Each row comes from the steps of one path. Every step used is in the known rows, and no mark comes twice. Write the path behind each row, first mark first.
In the rows, zero is written as 128.
Known rows
N -> C: [ 99 136 142 161 115 119 144  85 133 100 107  94 127 148 158 118 162 113
 126 160 137 112 150  74 179 144  77  96 133 113 103 102 152 105  85 137
 145 116 156 138 131 104 134  72 142 130 105 139]
X -> R: [121 118 121 159 108 125 158  58 147  85 101 108 121 118 155 142 148 141
 125 137 122  98 119  92 165 163 104 101 142  87 122  76 146 106  80 123
 138 120 150 142 119 113 111  91 149 179 114 130]
S -> X -> R: [116 125 127 177 122  98 144  88 160 104  94 123 131 129 155 145 156 131
 112 140 127  83 136  98 163 175  83  96 173  97  87  96 125  97  77 128
 134 155 126 117  90 105 104  85 153 151 105 144]
N -> U -> D -> B: [114 183 134 133 158 140 120 128 146  98  92  92 114 188 174 142 177 131
 121 152 100 140 120  96 169 151 100 118  96 131 124 106 137  93  75 151
 151 123 158 147 137  78  89  95 153 124 151 122]
S -> X -> R -> C -> N: [120 128 118 172 120  77 138 100 167 117  94 110 119 135 147 135 162 131
 123 147 145  75 152  93 164 165  93  98 173  96  96  90 129  93  66 111
 122 153 133 113  89 111 106  74 158 144 107 147]
U -> S -> X -> R -> C: [132 134 116 168 120  97 125  81 128 118  59 113 125 139 161 158 172 115
 104 150 140  79 147  71 154 144 114 112 166  91 112  84 124  82  72 146
 175 128 125 113 113 121  90  79 156 137  92 159]
R -> X -> S -> U -> D -> B: [154 162 151 179 181  93 118 123 151  60 106 128 127 129 195 126 164 141
 106 175 131 111 124 102 172 156 100 105 147  96  96 108 102  89  78 140
 159 137 177  98 153 134 114  85 158 132 124 154]
C -> R -> X -> S -> U: [138 162 138 190 144  84 131 102 152  58 111 133 132 114 166 114 168 114
 122 148 113 103 132  63 180 161  87 100 156  98 100 100  92 116  67 137
 156 124 150 105 131 147 126  73 167 144 111 151]
R -> C -> N -> U -> Y: [109 157 118 139 130  80 126 129 148 120 111  75 105 162 158 123 189 138
 137 157 144 104 147  85 164 117 108 112 122 109 105  87 149  94  72 108
 123 117 168 112 120 119 114  65 170 125 128 127]
Y -> H -> V: [ 96 140 151 137 101 134 129  95 150  58  97 104 116 120 137 173 156 118
 108 136 155  72  88 101 198 160  62  71 114 104  72 120 159 101  98 138
 171 167 161 141 121  97 117  81 153 159 102 131]
R -> X -> S -> U -> T: [141 149 140 186 167  93 138 120 154  70 118 109 134 116 204 123 168 138
  93 172 130 109 122  82 181 151  96 108 154  91  81  96  99  91  77 139
 157 126 174  86 144 135 121  75 161 132 114 145]
R -> X -> S -> U: [148 154 147 185 164  86 135 119 152  63 121 125 137 112 199 121 163 139
  96 177 135 111 117  91 179 157  94 104 153  85  80 103 103  86  77 134
 156 130 170  89 148 144 122  77 155 128 114 147]
D -> B: [112 140 164 146 167 110 124  91 132  66 106 126 119 168 154 127 145 123
 161 153 134 104 127 126 142 157  81 122 136 118 129  99 141  91  92 133
 147 142 163 139 116 107 113  85 169 161 117 136]
H -> V: [110 132 142 145 104 122 116  87 142  60  96 120 122 132 137 153 152 128
 105 145 130  97 124  97 169 164  70 106 132 110  69 105 136  98  93 112
 150 158 172 144 103 106 124  73 167 147 101 116]
V -> H -> Y -> U -> S -> X -> R: [ 82 137 149 155 110 138 139  66 148  90  78  92 126 120 165 182 193 131
  98 141 140  76 123 104 170 171  48 110 172  83  86  91 160  52  51 135
 160 133 123 110 125  86 100 116 154 145 126 150]
Q -> X -> R -> C -> N -> U: [125 145 116 150 119  79 153 111 160 121 104  95 119 133 157 121 162 143
 104 171 141 104 123  60 175 160  95  98 147  91  96  75 152  81  53 108
 111 121 132 140  98 107 108  78 166 130 116 114]
Q -> X -> S -> U -> N -> C: [122 142 138 156 163  92 136 116 157  94 108 109 136 126 183 124 167 152
  92 186 135 120 111  46 198 152  73  93 138  99  56  97 140  81  80 124
 143 105 123 120 128 111 130  82 150 105 103 127]
R -> X: [140 145 144 179 138  93 142 121 145  85 117 124 143 128 173 118 159 117
 108 159 128 100 134 114 163 152  90  98 154  99 103 116 115  87  69 132
 142 161 178  94 118 134 121  78 164 145 118 131]
X -> R -> C -> N -> U -> D: [127 137 101 152 110 104 143  89 156 111  91  80  99 141 149 132 166 145
 133 145 134  96 140  78 165 145 121 103 129  97 135  71 149 105  58 109
 124 119 161 144 125 107 104  83 155 160 131 131]
Q -> X -> R -> C: [124 134 120 156 111  85 148  94 154 110  93 109 121 124 161 128 161 142
 106 162 140  95 129  70 168 165  98  98 161  92  91  79 159  84  55 117
 117 120 141 139 101 107 114  85 165 152 101 117]
N -> C -> R -> X -> S: [123 157 140 188 121  97 143  92 141  78 109 107 131 125 163 103 162  97
 120 162 133 113 158  52 187 151  78  84 146 103 105 100 121 118  66 145
 155 123 149 128 135 126 134  67 146 125 104 161]
N -> U: [102 165 132 139 138 123 149 122 144 100 120  85 122 161 176 131 173 123
 108 154 111 135 103  79 172 154  93 119 112 114  99  97 140  89  73 137
 146 112 144 133 129  98 105  81 154 117 136 113]
C -> R -> X -> S: [140 157 133 193 139  89 137 103 151  57 109 134 135 111 165 113 163 114
 122 142 111 104 138  73 177 163  90  98 158 101 109 104  91 115  64 135
 161 132 151 113 123 146 126  73 163 146 107 148]
Q -> X -> S -> U -> D: [126 152 136 159 162 108 125 122 155  90  97 127 126 124 183 138 181 171
  93 179 119 120 110  63 188 161  80 105 145 109  63  99 134  78  85 134
 146 104 134 128 129 105 123  90 152 113 110 120]
C -> N -> U: [120 144 127 142 148 101 151 134 148 115 135  87 119 163 143 120 168 139
 133 166 118 123 117  85 184 133  79 104 107 109 117  94 124  88  81 102
 129 141 138 129 102 117 113  58 160 108 152 116]
H -> Y -> U -> T: [ 81 141 116 141 135 176 163  92 161  94 108  83 118 147 169 186 192 141
 100 103 109  91 133 100 175 167  38 115 138 104  76  63 144  81  79 125
 135  98 166 117 116  77 125  97 163 159 140 139]
N -> C -> R -> X: [116 155 140 183 110  94 145  92 140  90 110 106 131 135 152 100 161  86
 124 158 129 107 165  58 185 150  72  83 146 106 111 106 124 118  65 142
 143 131 153 125 125 124 134  66 155 134 105 154]
N -> C -> R: [102 147 138 171 108 112 144  80 136  91 106 103 125 144 144 110 166  94
 138 148 125 109 163  51 183 148  69  89 137 115 115 102 139 123  75 139
 146 115 143 144 123 113 136  69 148 139 104 149]
S -> U -> N -> C: [102 125 142 133 140 101 126  95 155 106 120  86 137 159 158 119 175 115
 130 158 130 105 130  49 193 124  64  93 110  99  83 118 145 109  97 120
 136 117 142  97 140 117 134  79 154 138 123 133]
Y -> U: [ 96 133 123 144 132 167 157 109 165  82 118 107 118 165 174 162 192 128
 124 125 124 104 117 102 181 152  67  92 158 115  93  93 137  94  74 118
 150  87 142 133 135  95 118  87 164 147 119 132]
V -> H -> Y -> U -> N -> C: [ 72 135 156 143 113 145 142  76 151  88  99  75 133 130 166 163 190 123
 110 143 141  90 130 101 187 154  35 101 144  94  86 110 172  59  56 123
 151 133 134 111 132  87 122 110 149 143 132 137]

Write each row's path
[ 92 141 121 137 130 159 159  89 167  90 109  91 130 143 155 164 179 115
 110 107 115  92 139  81 189 158  29  94 123  94  81  81 145  91  71 113
 136 110 149 115 120  91 129  93 155 151 142 151] | H -> Y -> U -> N -> C -> R
[ 75 132 154 142 119 148 141  80 153  82  99  84 134 128 165 169 193 132
 110 137 137  84 119 111 183 157  37 107 147  96  87 110 169  56  58 123
 154 138 134 106 128  88 120 114 153 150 133 129] | V -> H -> Y -> U -> N
[126 116 109 158 102  91 150  74 150 101 100  89 105 128 145 126 155 142
 140 143 147  84 141  82 162 147 117  99 144  89 134  66 149 105  64  99
 122 121 160 136 114 122 114  74 160 170 115 131] | X -> R -> C -> N
[ 82 140 145 154 104 126 136  67 149  90  75  84 117 123 168 177 196 127
 102 141 153  74 132 100 165 166  57 112 176  84  86  91 167  51  43 128
 157 129 129 108 133  89 103 114 157 144 119 150] | V -> H -> Y -> U -> S -> X -> R -> C
[120 140 111 143  96  93 142  78 157  98  92  76 102 127 155 147 160 140
 118 145 156  86 121  79 175 146 105  85 121  77 103  65 157 111  70 111
 131 127 157 137 121 111  95  82 164 168 121 143] | X -> R -> C -> N -> U -> Y -> H -> V
[135 155 120 145 132  83 137 114 158 119  88 100 112 151 155 128 165 146
 114 171 136 107 131  71 169 160  97  97 139  98 109  79 151  83  55 117
 113 129 136 148 101  95  99  84 169 135 124 119] | Q -> X -> R -> C -> N -> U -> D -> B
[121 147 135 163 156  87 136 114 160  92 107 114 138 122 175 118 169 143
  99 179 131 119 113  34 200 156  70  93 141  97  61  97 131  89  78 128
 143 105 117 122 124 119 130  80 153 110 102 131] | Q -> X -> S -> U -> N -> C -> R
[118 141 119 167 121  74 140 108 169 118  95  99 117 144 151 132 163 128
 115 149 144  84 143  82 166 164  94  98 164  96  93  87 128  92  61 113
 121 150 128 115  96 106  98  71 159 132 113 145] | S -> X -> R -> C -> N -> U
[109 137 105 152 122 140 150  99 162 103  77 103 114 166 177 176 196 114
 106 130 143  84 131  77 172 146  90  93 178  99  97  74 125  86  57 127
 168  86 119 124 135 102  93  83 164 136 105 162] | Y -> U -> S -> X -> R -> C
[112 131 119 173 114  82 136  93 165 109  88 111 121 132 154 137 163 127
 117 140 144  75 149  89 158 170  97 101 177  98  91  91 134  96  64 121
 128 146 138 116  96 108 104  81 157 150  98 144] | S -> X -> R -> C
[117 137 136 164 167 107 130  92 155  63 112 101 128 124 185 121 167 143
 120 161 128 120 114  43 200 143  85 105 122  98  76  92 120 109  96 125
 169  92 136 112 159 129 133  79 138 124 108 150] | X -> S -> U -> N -> C -> R
[124 146 141 161 160  95 135 115 154  84 110 125 129 120 183 132 171 165
  94 181 128 120  99  60 186 164  78 107 153  99  54  92 136  76  83 128
 142 102 132 123 126 114 124  84 157 113 104 120] | Q -> X -> S -> U
[115 137 142 147 139  84 127 100 157 100 119  91 142 152 158 109 173 102
 126 158 130 102 136  41 196 129  61  85 115  95  87 118 129 117  85 121
 136 127 145  89 138 129 135  75 161 140 124 144] | S -> U -> N -> C -> R -> X
[116 125 111 160  97 104 145  64 150  93  91  91 108 125 157 133 157 136
 132 134 142  84 139  83 155 158 122 109 151  90 123  71 158 109  63 117
 131 110 166 137 126 115 113  86 157 180 105 133] | X -> R -> C
[118 140 141 165 168 115 128  95 146  55 112 116 115 118 190 137 172 165
 114 166 127 120 100  71 183 159  93 119 140 103  70  86 125  94  99 130
 166  84 151 117 160 127 128  81 144 125 107 143] | X -> S -> U
[149 150 141 189 159  98 141 121 148  62 115 126 140 106 197 120 155 139
  96 171 134 110 122 104 174 158 102 103 156  92  92 104 104  82  73 133
 162 140 173  98 137 139 122  80 151 131 109 144] | R -> X -> S
[ 97 121 114 136 134 160 161 111 175  98 116  80 136 176 176 149 183 108
 125 128 134 102 131  75 203 125  56  71 132 109  97 105 139 103  75 108
 151 100 128 125 134  93 122  85 153 140 122 140] | Y -> U -> N -> C
[119 138 110 145 104  95 149  81 157 106  97  75 106 129 161 142 165 144
 126 144 152  87 122  80 175 139 112  89 123  75 114  66 158 111  71 118
 131 120 154 130 128 112  96  84 159 166 126 144] | X -> R -> C -> N -> U -> Y -> H
[125 153 141 147 157 151 100 107 138  89  74 125 112 181 155 151 173 145
 151 140 101 109 150 127 156 144  95 113 117 139 142 124 141  98  93 146
 155 142 180 147 128  81 106 103 156 160 137 130] | U -> D -> B
[123 128 128 163 143 101 142 100 160  93 110  85 159 139 165 102 147  98
 124 150 128 106 153  53 203 119  77  77 109 104 110 121 120 117  77 120
 158 144 136 107 122 126 138  76 142 137 112 144] | U -> N -> C -> R -> X -> S
[111 155 145 151 157 117 115  88 150  50 100 117 119 108 200 163 178 169
  99 165 134 112  88  74 192 151  80 102 123  87  40  86 137 101 118 145
 175  93 154 111 163 118 113  92 151 135 109 156] | X -> S -> U -> Y -> H -> V
[131 148 123 144 149  94 143 137 140 130 116  92 122 166 144 129 175 131
 118 172 124 115 120  76 182 128  81 103 118 103 115  91 110  79  79 111
 147 147 119 119  97 118  98  57 161  94 145 132] | C -> N -> U -> S -> X
[ 93 154 143 135 126 134 128  90 142  98  96 107 139 124 187 183 192 149
 113 141 125  94 101 122 185 126  72  78 109  87  63 107 165 109 126 168
 164 125 157 103 130 106  96 106 160 173 128 151] | U -> Y -> H
[ 94 157 154 130 134 111 116  91 143  96 108 108 125 136 182 167 201 146
 117 154 126  98  98  85 185 135  62  91 115  83  50 106 158 109 123 158
 146 105 155  91 150 114 107  95 170 162 133 153] | S -> U -> Y -> H
[112 134 112 153 144 145 163 115 182  81 115  87 138 160 186 137 178 105
 116 135 135 106 131  63 210 132  62  68 138 102  93 100 116 107  64 112
 161  99 125 121 142 111 125  82 153 134 119 154] | Y -> U -> N -> C -> R -> X -> S
[108 121 127 150 130 112 142  94 155 107 109  83 155 151 148 108 154  94
 135 138 124 102 156  55 198 118  71  78 103 111 118 124 134 121  83 117
 150 142 134 119 113 118 139  78 144 146 117 134] | U -> N -> C -> R
[132 156 136 186 125  89 140 105 147  75 111 131 135 123 149 114 166  99
 130 135 109  97 146  80 171 159  79  95 155 102 118 112  98 116  62 136
 146 148 154 111 109 140 126  72 171 156 114 139] | C -> R -> X
[ 73 137 153 151 108 141 142  73 155  83  96  80 135 127 160 158 192 113
 116 137 136  87 134  90 187 155  33  99 147  95  91 111 163  68  52 125
 152 132 127 113 129  89 124 111 154 146 130 142] | V -> H -> Y -> U -> N -> C -> R
[150 145 144 179 171  85 134 123 159  68 120 117 144 115 196 118 160 135
  98 173 136 109 118  84 186 146  95 100 143  86  82 112 103  89  76 128
 157 138 165  82 145 143 123  79 154 131 117 146] | R -> X -> S -> U -> N
[126 131 107 151 108  90 152  84 154 107 103  78 102 135 151 124 158 138
 133 148 144  95 134  74 164 148 119 102 134  87 130  64 148 104  60 102
 122 115 156 139 119 118 108  74 158 158 121 132] | X -> R -> C -> N -> U
[130 130 103 154 108  91 151  79 145 111  93  78 103 138 153 130 160 134
 126 150 148  93 134  65 162 141 124 106 137  84 136  60 144 100  59 109
 136 112 150 136 124 121  99  76 159 154 119 138] | X -> R -> C -> N -> U -> S
[111 177 123 139 141 149 129 133 149 109  93  87 115 174 177 144 191 136
 107 147  91 139 119  85 180 145 101 114  97 131 114 111 138  95  76 148
 150 116 159 140 139  79  97  95 148 121 149 113] | N -> U -> D
[125 130 125 155 118  99 157  90 153 108 101 122 133 121 158 134 155 147
  99 163 126 103 115  75 173 169  85  94 156  89  90  80 148  83  70 123
 121 126 128 142  94 104 115  89 162 152 110 110] | Q -> X -> R
[113 150 139 143 141 132 103 105 147 100  94 114 113 162 159 149 203 148
 129 148 102 108 131  79 177 143  79 108 121 121  97 120 141 105  99 140
 142 109 169 116 148 101 121  95 161 148 136 126] | S -> U -> D
